Each row comes from the steps of one path. Every step used is in the known rows, and no mark comes twice. Write the path behind each row, first mark first.
In the rows, 128 means zero.
Known rows
fenuv -> pubof -> kuga -> vodav -> vuri: [140 166 169 135 110 149 161 133  94 116 129 159 139 127  95 175 127 117
  92 147  93 101  99 152 112]
vepiz -> vuri: [108 110  95 152 135  82 130 119  96 111 124 162 109 117 102  76 102 115
  57  82 174 100 142 130 141]
vepiz -> vuri -> keres -> ruza -> pubof: [124 118  79 127 172 119 120 119 134 126 125 107 118  61 125  41 105 146
 181  87 127 124 152 113 138]
keres -> vuri -> vodav: [ 85  78 129 109  73 126  74 136 122 137 130 106  84 177 138 146 184 127
  81 131 134 157 151 119 162]
kuga -> vodav -> vuri: [129 120 177 145  96 121 145 126  59 125 136 157 112 150  84 169 135 117
  56 160 162 137 106 141 158]
kuga -> vodav -> vuri -> keres -> ruza -> pubof -> fenuv: [176 148 176 125 109 159 171 146 128 132 136 112 140 114 125 151 135 144
 176 146 130 142 100 132 134]
mozil -> pubof -> kuga -> vodav: [130 122 109 196 142 148  85 105  88 120 128 135 139 134 136 141 102 112
 136 137 171 115 133 169 107]
ruza -> pubof -> kuga: [203 134  83 161 174  80 101 151 137 119 101 142 114 141 146 178  81 113
 107 112 162  66 144 120  95]
ruza -> pubof -> vuri -> vodav: [143 110 111 155 161 145 145 157 175 118 123 147 106 170 156 134 142 119
 119 141 130  79 118 105 123]
ruza -> pubof -> mozil: [226 146  97 184 201  56 139 138 150 130 107 101  82 156 135 154  88 120
 140 105 162  66 153 121 103]
pubof -> fenuv: [159 138 142 136  94  70 131 163 136 120 121 155 108 171 138 156 119 111
  26  96 172 118 133 134 119]
vuri -> keres -> ruza: [ 78 107 130  73  75  98  76 128 134 149 135 110 127 115 136 114 142 136
 100 113 109 208 152 117 151]
pubof -> kuga -> vodav -> vuri -> keres -> ruza: [100 128 162 105  62 161 104 112  95 146 142 132 199 135 108 192 139 136
 135 154 101 175 106 148 133]
vodav -> vuri -> keres: [ 85 164 164  83  90 104 136 137 106 128 126 146 112 129  92 124 152 125
  42 109 157 141 135 124 160]
keres -> ruza -> pubof -> kuga -> vodav: [203  85 100 174 147 131  86 130 113 139 122 117 153 135 150 204  83 129
 191 161 117 127 122 132 105]
kuga -> pubof -> vuri -> vodav: [ 42 126 158 121 110 174 163 120 148 117 139 146 130 166 142 113 178 116
 102 163 116 160  99 138 135]
kuga -> pubof -> mozil: [127 159 140 145 145  85 158 103 130 128 123 102 107 155 120 134 129 120
 123 122 143 144 134 159 115]
fenuv -> pubof -> kuga -> vodav -> vuri -> vepiz: [140 189 193  90  91 180 152 155 110 118 130 134 120 122 106 182 116 130
 131 166  54 134  74 140 134]
teti -> vepiz -> vuri -> keres -> ruza -> pubof -> fenuv: [128 111 121 107 161 145 137 100 214 116 131 122 108 127 169  47 111 132
 207  98 160  82 143 112 122]
keres -> ruza: [134  87  97 129  95  69  88 136  88 144 130 132 130 131 135 166 124 123
  78 119 109 189 141 115 133]
vodav -> vuri -> keres -> ruza: [ 94 135 137  86  75 102 124 131  90 144 135 130 147 112 107 145 159 138
  87 117 103 186 132 116 153]
ruza -> pubof -> vuri: [195 121  81 165 191 100 158 159 140 117 111 156 113 159 139 129 123 115
  93 130 163  59 135  95 107]

Write each row's path
[163 158 100 179 130  91 128 139 111 112 122 140 104 140 148 104 120 111
  85  83 182 103 143 149 103]	mozil -> pubof -> fenuv
[ 59 105 131 150 110 128 115 118 130 112 136 151 103 131 118  84 121 118
  83  90 133 125 125 137 155]	vepiz -> vuri -> vodav
[222 115 103 182 146 132 135 129  72 132 122 138 168 131 119 228 100 131
 175 166 105 106  99 130 106]	keres -> ruza -> pubof -> kuga -> vodav -> vuri
[ 93  88 107 103 179 139 109  80 189 122 130 110  92  99 153  36 113 133
 211 117 150 110 154 101 147]	teti -> vepiz -> vuri -> keres -> ruza -> pubof
[ 54 134 133 102 118 114 119 116 139 116 129 135 109  98 101  34 123 128
  82  75 173 127 152 137 158]	vepiz -> vuri -> keres
[125 159 161 121 100 103 168 140 129 114 126 136 106 148 136 127 140 116
  72 119 168 154 115 154 119]	kuga -> pubof -> fenuv
[201  89  51 170 174  97 140 153 123 132 121 139 146 148 152 142 128 127
 136 138 106 103 131  91  98]	keres -> ruza -> pubof -> vuri
[127 107 103 148 161 177 107 105 138 127 132 109 169  81 127  89  88 145
 231 124 121 113 126 146 121]	vepiz -> vuri -> keres -> ruza -> pubof -> kuga -> vodav
[ 22 107 158  75 130 139 107  75 187 114 133 147  78 137 132  24 131 116
 110 102 196 104 156 125 166]	teti -> vepiz -> vuri -> keres
[150  82  86 165 150 144 131 149 156 133 130 129 140 156 169 154 144 129
 161 151  70 128 116  97 116]	keres -> ruza -> pubof -> vuri -> vodav
[177 148 154 147 155 144 159 113 126 148 137  72 140 125 108 157 123 149
 222 151  98 128 118 136 129]	kuga -> vodav -> vuri -> keres -> ruza -> pubof -> mozil
[ 68 133 122  71 107 142 145 144 167 138 135 118 152 109 138  72 179 139
 115 118  44 159 138 108 114]	fenuv -> pubof -> vuri -> keres -> ruza
[148 154 114 204 136 148 129 102  50 114 129 158 158 132 107 158 120 111
 125 142 155  93 109 167 108]	mozil -> pubof -> kuga -> vodav -> vuri
[141 127 162 115 131 154 145 129 103 139 138 106 124  93 108 136 135 147
 184 166 117 163 113 120 156]	kuga -> vodav -> vuri -> keres -> ruza -> pubof
[142 111 132 118 131 163  81 124 154 144 127  95 155 112 150 163 106 141
 211 156 117 150 131 137 120]	vuri -> keres -> ruza -> pubof -> kuga -> vodav
[135 143 115 110 173 135 146 154 180 122 117 131 113 142 139  86 140 127
 114 125 165  75 144 100 124]	ruza -> pubof -> vuri -> keres
[ 87 161 174  81  74 177 136 123 117 139 139 120 175  93 107 153 150 141
 154 150  41 165 105 147 120]	fenuv -> pubof -> kuga -> vodav -> vuri -> keres -> ruza
[172 158  94 122 139 120 123 135 124 135 116 124 166 106 128 180 115 140
 162 122  98 108 127 114 106]	vodav -> vuri -> keres -> ruza -> pubof -> kuga
[138 118 111  95 140 102  95 139 148 142 123  91 101  88 148 110 122 143
 160 118 117 162 155 102 139]	vuri -> keres -> ruza -> pubof
[ 41 129 131  79 103 162 153 115 141 138 143 116 173 125 137  79 191 139
 140 150 103 197 123 129 130]	kuga -> pubof -> vuri -> keres -> ruza
[ 80 190 203  78  96 180 147 130 133 121 131 134 138 108  94 129 150 130
 109 140  94 119 109 155 127]	fenuv -> pubof -> kuga -> vodav -> vuri -> keres
